In the rows, 128 means zero.
Known rows, with every step that occurs
u -> r -> j -> s -> m: [117  90 124  96 173 135 111  75 117 130 205 106 178 151 118 118 118 158
 177 108 142 116  86 136 111 128 117  51 138 189 106 148 146 177 128 121
  79 152 107  96 185 146 103 153  92 133 147 119 159  36 148 141]
r -> j -> s: [ 88 106 144  87 134 118 147 104 117 153 193 134 168 119  94 112  98 177
 176 127 133 113  96 128 130 155 141  89 129 198  99 116 130 143 123  91
  92 175 120 106 182 118  85 136  95 126 149 107 161  70 148 114]
p -> l: [120 116 136  79 124 112 161  87  92 133 159 136 177 106 107 142 106 161
 170 167 121 126 140 119 109 150 144 126 128 191  97 106  95 134 152 117
 121 152  93 123 169 167  68 158 110 121 145 118 119 124 137 103]
m -> r -> u -> s -> f -> l: [111 129 134  55 153 109 188 126 138 113 188 165 121  81 111 135 148 169
 203 157 116 102  56 148  91 113 110 104 111 197 102 131 105 116 150 124
  95 145  99 114 171 108  52 180  98 128 155 103 104  73 123  88]
r -> m -> s -> f: [108 110 160  82 126  91 185 139 134 127 166 128 152 122  99 149 138 199
 165 123 121 165  80 129 104 129 119 100 120 195  95 127 119 105 147 134
  92 162 106  99 163 115  78 139 119 115 131 110 136 117 125  98]
s -> m -> r -> j: [124  91 126  96 153 141 136  77 121 137 222 124 151 149 105 107 113 168
 178 125 126 102  84 113 121 123 104 107 134 188 101 127 142 147 127 138
  81 153 108  86 164 157  74 151 117 135 169 122 125  26 153 144]
t -> l -> f -> s -> m -> r -> j: [118  98 123 112 120 129 153  60 115 103 209 139 168 120 117 100 137 149
 182 135 105 129  62 106  88 124  77 117 129 190  89 128 103 133 134 160
 102 133 119 104 166 162  74 192 124 131 187 115 112  64 139 126]
j -> s -> u: [108  74 156  59 152 114 133 122  99 136 186 136 166 120 126 127 118 145
 150 108 143 129 103 121 134 129 146  55 130 192 107 118 117 120 159  99
  91 177  95 120 177 143  99 168  82 129 133 103 133  91 158 116]
s -> f: [ 98 105 145  79 129 115 177 127 113 118 171 125 135 100  92 141 132 184
 158 143 117 115 107 113 108 140 144  96 140 191 113 113 121 119 159 124
  95 146 128 107 164 139  88 148 119 135 135 108 125 120 147  93]
l -> f -> s: [114 114 160  85 105 117 168 111  92 121 168 125 172 108 127 127 123 155
 164 149 120 143 104 128  99 146 129 115 128 187 111 107 118 107 150 134
 100 143 121 115 169 148 119 185 125 113 146 115 125 122 134 107]
r -> u -> s: [107 124 138  50 149 127 167 129 111 145 176 161 150 109 117 128 114 144
 168 134 128 119  77 157 138 134 107  98 122 201  88 106 138 119 142  95
  91 163  87 113 180 107  91 155  78 118 143  96 145  95 142 109]
f -> s -> p: [ 97 121 152  61  99 107 164 130 115 136 166 128 143 123 101 135 111 158
 143 143 106 146  88 119 100 146 114 121 134 192 117 112 126 128 159 118
  91 122 139 110 184 131 109 181 123 108 134  91 123 143 136 106]
r -> m: [122  90 149  71 130 112 154 106  96 149 169 124 168 140 107 145 110 182
 145 141 108 151 121 129 116 130 139 127 109 206  96 120 135 117 147 117
 117 168 102 105 143 141  84 142 121 126 137 113 146  95 139 129]
u -> r: [129  88 116  78 146 131 145 106 110 141 177 111 184 128 132 146 122 161
 153 141 117 121 119 119 108 112 133 103 125 179 101 124 137 126 145 131
 111 137 107 111 158 148  83 159 113 133 139 129 140  98 133 127]
r -> m -> s: [111 102 162  71 133 102 165 120 120 147 163 134 176 139 116 146 123 178
 157 123 121 171  95 129 112 125 109 115 116 196  77 120 126 103 139 118
 104 173  97 105 167 116  82 144 117 103 144 119 149 120 126 110]
p -> l -> f -> s -> u -> r: [141 115 145  91 131 137 122  80  76  99 176 128 211 102 160 124 123 119
 195 150 122 150 107 116  88 126 135 101 127 166  94 110  88 127 167 171
 113 112  82 134 157 175  95 221 108 133 160 127  92 125 107 116]
m -> r -> u: [133  84 134  70 146 118 158 123 123 152 211 152 129 126 125 128 111 171
 172 148 103 116  75 125 133 119 109 124 122 182  90 109 118 121 143 110
  99 155  93  93 157 128  61 165  96 133 152 117 130  52 127 108]
l -> f: [114 116 141  94 120 115 161 102  98 114 173 125 186 111 117 138 133 144
 164 163 119 118 116 127 113 144 133 111 126 178 102 100 121 108 153 118
 103 151 114 106 150 169 101 169 127 135 161 109 130  98 137  95]
u -> s: [100 127 127  62 150 132 168 114 108 140 165 135 166 110 102 140 130 149
 157 128 146 112  97 139 125 132 129  95 126 196 113 108 134 112 145 116
  92 156 106 115 175 128  98 147  97 116 134 103 132 123 148 121]
j -> s -> t -> l -> p: [122  85 137  51 123  95 153  81  97 131 159 146 160  89 103 132 145 150
 138 136 132 124 121 127 111 164 158  96 110 208 105 122  55 118 151  68
 159 169 126 128 161 139  55 166 106 107 172  89 167 142 160  80]
m -> s -> u -> r: [125  85 131  73 159 122 131 118 105 142 177 127 189 130 151 147 132 128
 167 113 141 154  80 109 120  94 118  77 125 170  87 120 136 115 133 137
  82 141  98 128 164 138  79 174  81 128 129 130 146 111 116 122]
u -> r -> m: [143  78 121  70 143 126 129  93  99 151 169 108 180 144 121 142 121 175
 149 136 106 150 116 132 103 102 132 114 110 194  88 132 136 124 150 141
 119 151  89 111 147 142  81 148 123 130 139 125 140  92 113 137]
m -> r -> j -> s -> p -> l -> t: [115 148 138  78 129  97 148  89 133 137 206 148 166 103  69  83  92 179
 186 166 101 120 102  98 118 141 148 118 128 181 125 119  86 177 153 119
 121 146 115 109 174 120  42 170 137 120 181  65 127  67 136  82]
p -> l -> f -> s -> u -> r -> j: [129 130 133  98 125 143 117  71  77 111 187 127 212  94 150 102 119 125
 210 149 116 150  89 112  96 124 124 112 131 178  80 101 106 140 138 165
 111 111  93 140 164 166  82 208  99 143 172 115 106  98 113 114]
t -> l -> f: [116 116 125 102 108 115 175  85  98 106 171 130 190  97 122 141 143 138
 155 167 103 128 115 120  98 140 125 117 127 191  96 114  95  97 154 121
 135 149 108 127 136 168  70 173 123 131 166 117 128 124 140  96]
s -> j: [115  95 130  64 116 142 168 111  93 149 169 112 156 121 130 126 119 155
 151 138 129 121 154 117 119 110 125  94 128 176 104 117 128 118 132  96
  73 166 133 121 157 133  79 150 108 120 155 119 128 107 156 142]
m -> s -> t -> l -> f: [119 116 136  88 122 102 168  96  93 104 159 141 181  76 126 144 165 136
 150 136 133 163  87 128 115 150 115 106 123 193  75 112  75  93 137 109
 126 144 127 116 148 145  67 170 105 108 182  96 148 150 140  63]
r -> u -> s -> p -> l -> t: [118 175 154  45 134  98 166 118 109 120 158 165 152  95  91 119 116 132
 166 170 105 144  96 139 129 137 124 128 113 199 123 102  91 149 161 103
 112 138  95 129 181 123  58 184 111 111 168  56 126 123 128  70]
r -> u -> s -> t -> l -> p: [122 121 126  53 133 110 165  90 102 131 152 170 138  80 121 127 157 129
 150 141 123 128  84 152 123 143 119 120  94 212  83 111  72 104 137  75
 138 158 109 137 159 121  43 174  82 114 176  82 163 146 155  56]
f -> l: [120 103 147  71 115  92 159 104 113 150 170 140 166 106 117 156 124 156
 163 159 124 117 129 134  93 137 142 126 112 202 106 126 113 117 146 103
 111 157 115 128 171 167  72 166 111 127 144 129 119 110 134 113]
t -> l -> f -> s -> j: [104 111 135  86  90 133 183 103  84 119 161 138 172  98 144 108 141 138
 161 153 112 151 125 111  86 113 110  99 124 195 100 126  93  95 138 137
  99 141 143 142 139 138  77 203 111 103 175 115 121 148 145 120]

Rows
[126 148 175  67 111  67 162 113 117 130 148 136 180 121  92 134 117 162
 155 171  92 191 120 114 105 129 126 145 115 188 112 111  85 145 162 129
 117 153  97 119 172 128  43 169 137 105 160  77 132 143 115  78]
r -> m -> s -> p -> l -> t
[121  90 130  51 112 114 173  98  78 131 162 149 136  91 111 144 132 163
 119 132 122 160  91 113 105 141 119 119 127 228  95 114  87 119 148 122
 115 125 130 124 170 135  69 177  89 104 160 104 136 171 152 108]
f -> s -> t -> l
[123 140 163  92  99 122 168  99  81 104 164 133 196  94 121 121 121 146
 184 173 112 147 115 126  89 155 131 128 134 190  98 105  79 122 166 142
 119 138  99 117 163 168  98 195 114 113 152 110 102 130 120  89]
p -> l -> f -> s
[105 125 151  71 118  82 147 100 112 125 171 131 164 102  94 123 110 152
 162 160 111 135 120 134 108 166 141  90 133 181 119 118  84 149 175  88
 128 159 102 112 192 150  82 167 124 109 153  82 123 111 141  86]
j -> s -> p -> l
[127  95 132  80 134 104 163  90  86 103 168 135 167  71 117 134 151 143
 143 145 135 137 100 140 119 167 143  77 122 209  92 123  62 115 159  88
 142 160 119 112 157 148  81 164 112 115 186  82 147 122 153  79]
j -> s -> t -> l -> f
[126  76 116  88 127 137 133  89  86 103 178 137 198 104 173 134 147 109
 157 138 107 154  82 108  88 103 114  92 122 183  95 119 102 102 154 165
 128 116  99 141 141 161  87 218 102 134 149 117 113 130 117 119]
t -> l -> f -> s -> u -> r
[149  94 117  85 136 112 141  75  99 111 156 123 193  98 144 147 173 144
 154 134 115 186  85 140  98 123 105 113  99 201  62 132  94 107 146 143
 140 136 101 112 140 136  52 174 121 111 193 112 165 131 108  89]
u -> r -> m -> s -> t -> l -> f
[121  74 144  71 176 105 141  95 119 127 211 120 153 150 102 121 118 158
 153 113 130 111  95 132 120 129 114  70 141 183 114 146 117 143 153 118
  96 174  96  76 176 155 104 162 108 118 141 111 132  40 150 144]
j -> s -> m -> r
[116 101 120  88 144 139 126 115 115 151 199 123 191 131 146 119 132 145
 180 106 140 149  63 107 125  97 110  83 130 172  70 118 160 129 112 137
  66 136 111 125 167 123  66 165  78 145 153 131 154  86 123 119]
m -> s -> u -> r -> j
[128 115 167  62 121  94 157 110 101 142 156 131 168 100 104 151 117 150
 149 164 118 125 150 120  97 122 160 129 109 217 121 116 113 130 153 122
 112 152 125 141 166 160  57 176 102 124 150 111 114 118 137 103]
f -> l -> t
[108 112 150  81 109  99 185 112 117 116 165 130 144  89  97 157 138 177
 169 166 121 114 114 127  80 143 149 103 118 195 115 122 106 113 156 116
 109 141 131 123 167 158  62 165 115 131 139 119 110 115 134  99]
s -> f -> l
[133 132 163  68 125 109 156 106  84 121 165 134 179 103  92 133 104 148
 158 172 115 134 154 113 119 132 164 136 129 191 112 107  84 143 160 128
 122 147 104 133 151 168  57 165 105 125 154 102 121 129 133  99]
p -> l -> t
[123 105 131  73 131 102 147 115 135 151 157 121 175 145 126 151 141 168
 156 128  99 184  79 120  97 103 107 107 104 180 101 128 142 130 150 131
 105 139 104 102 173 116  80 163 138 113 148 101 157 109  98 108]
u -> r -> m -> s -> p
[112 119 185  59 121  74 184 127 132 125 148 139 155  98  86 148 135 183
 166 147 113 182 109 121  78 113 140 120  98 221 107 130  96 123 156 136
 100 157 121 126 170 123  45 165 114 111 147 104 133 132 107  86]
r -> m -> s -> f -> l -> t
[112 141 134  79  98  99 160  86 110 126 163 137 168 106 101 137 119 149
 172 169 106 128 125 128 104 161 139 126 130 175 117  98  86 143 170 109
 120 139 109 117 169 166  64 170 135 121 153  98 112 130 140  85]
s -> p -> l
[100  92 122  83 147 128 157 102 130 156 217 138 159 122  98  99 107 188
 188 124 141  99  80 111 124 137 131 100 139 188  92 129 121 140 121 103
 103 168 111  95 174 117  71 148 111 125 162 107 142  35 153 120]
m -> r -> j -> s
[ 92 121 168  87 104  92 165  84 143 128 167 131 161  83  84 112 133 190
 206 149 127  95  99 130  76 161 176  96 106 195 102 134  84 142 138  85
 111 170 140 133 191 133  50 166 126 129 158 109 152  94 141  71]
r -> j -> s -> f -> l -> p
[140 132 157  77 111 120 158  87  60  99 153 134 167  68 113 121 125 151
 156 158 131 154 108 140 100 176 140 128 127 196  96  91  65 131 161 131
 132 130 120 118 172 167  93 198 103 104 180  92 112 154 141  88]
p -> l -> f -> s -> t
[116 131 151  86  95 131 173  94  74 110 156 118 181  88 139 102 115 140
 185 170 120 147 155 125  90 132 126 115 135 177  98 114  87 118 151 136
  98 144 119 127 163 152  88 204 113 101 178 111 108 141 140 115]
p -> l -> f -> s -> j
[112 113 137  86 120 104 147  85 148 130 165 121 177  89 100 124 141 184
 211 148 126  96 100 123  63 134 176  86 104 194 102 151 101 140 132 110
 109 145 136 134 186 130  49 175 121 140 167 126 157  76 121  80]
u -> r -> j -> s -> f -> l -> p
[104 107 127  89 135 112 153  93 137 123 173 124 163  83 106 127 135 191
 192 129 130 112  76 129  75 136 156  64 115 199 106 147 124 158 129 119
  93 131 128 114 188 118  64 160 108 148 151 110 141  68 122 104]
u -> r -> j -> s -> f -> l
[105 135 148  92  91 101 167 117 110 120 159 137 163 113 124 119 129 148
 163 156 109 144  84 117 100 158 111 109 121 174 122 100 105 115 168 129
 104 133 134 103 178 143 119 198 143 110 155  88 121 130 126  91]
l -> f -> s -> p
[102 114 179  59 141  75 175 120 121 105 157 131 149  79  78 130 126 177
 160 151 127 126 122 116  89 140 173  77 119 208 134 141  83 146 164 105
 108 161 129 128 181 133  68 174 115 116 148  80 117 111 130  94]
j -> s -> f -> l -> t
[124 103 105 104 107 145 124  77  90 113 192 136 202 100 160 108 141 123
 178 133 112 140  59  99  93 103 110 100 117 191  79 110 121 120 135 166
 112 111 108 142 148 142  69 207 102 144 177 123 121 107 122 116]
t -> l -> f -> s -> u -> r -> j
[109 109 139  66 165 122 152  91 109 115 176 121 160 136 108 129 132 132
 156 113 144 119 102 147 123 131  95  82 133 193 113 116 139 132 137 120
  81 161 102  99 181 154 117 155  96 119 135 102 132  97 157 135]
u -> s -> m
[118  96 153  75 136  96 166 115 139 127 152 119 176 114 122 160 156 191
 186 139 123 165  91 138  64 103 122 101 103 201  90 149 116 119 145 155
 103 138 106 117 168 123  55 170 123 108 135 128 133 107  92  94]
u -> r -> m -> s -> f -> l
[103 128 128  46 147 147 177 142  96 152 178 142 142 117 136 110 117 139
 170 131 130 125 111 146 137 104  99  82 119 184 100 115 140 118 125  83
  69 165 106 122 160 100  86 169  75 107 161  99 141  88 154 118]
r -> u -> s -> j
[144  80 109  65 143 108 146  96 103 138 157 127 175 108 129 158 154 167
 136 118 123 190  81 131 106 113 112 109 111 214  70 141 110 112 130 131
 133 137 105 117 152 117  44 152 100 108 167 112 170 141 117 109]
u -> r -> m -> s -> t -> l
[ 94 121 137  86 120 104 145 107 134 152 192 132 153 112  89 103 108 173
 174 134 127 119  77 129 119 160 139  78 130 186 113 119 125 151 143  77
  93 156 138  99 195 116  92 144 126 118 156  74 159  78 153  98]
r -> j -> s -> p
[109  95 130  67 103  99 162  80 113 134 156 135 178 113 115 144 139 143
 145 167 113 118 126 102  91 137 141 131 114 202  99 118  84  94 153 104
 141 162 116 143 144 152  42 164 124 131 154 127 147 136 145  81]
t -> l -> p
[126  79 162  64 164 119 150 119 117 125 216 149 118 152 123 113 107 156
 163 118 113 138  62 133 112 115  67 108 133 186 103 125 121 135 144 137
  81 136  90  89 183 140  96 194  86 116 143 115 128  51 130 138]
f -> s -> m -> r -> u
[101 142 134  53 134 115 164 131 130 140 174 159 140 112 107 132 128 141
 165 139 104 126  62 154 130 136 104 102 112 189 110 104 130 129 155  86
  85 151 105 106 188 115  86 171 105 116 150  74 147 103 140  87]
r -> u -> s -> p
[105 124 186  71 122  76 195 136 131 110 149 133 155  78  89 155 144 165
 166 157 125 146 109 105  87 119 141 104 115 200 105 133  97 126 138 132
  88 149 136 128 176 134  50 176 100 118 141  99 131 136 117  70]
m -> s -> f -> l -> t
[ 94 126 168  69 133  95 171 115 135 117 174 136 150  76  71 115 107 184
 181 146 132 114 102 118  99 139 168  83 112 219 120 136 103 161 135 118
  97 151 143 124 187 123  52 161 104 129 166  87 137  87 142  87]
r -> j -> s -> f -> l -> t
[ 89 113 150  67 121  97 165 121 125 138 172 139 154 116 101 127 115 167
 154 129 116 128  98 126 121 163 137  74 129 183 129 125 116 142 169  89
  98 164 124  91 182 126 103 158 125 111 146  75 145  97 143  94]
j -> s -> p
[124  89 147  50 156 108 159 108  91 136 173 131 146 104  96 132 121 173
 136 122 147 126 113 150 137 157 151  73 128 207 107 120  98 143 147  77
 112 174 124 106 186 140  96 146  92 105 155  90 155 113 164 107]
j -> s -> t
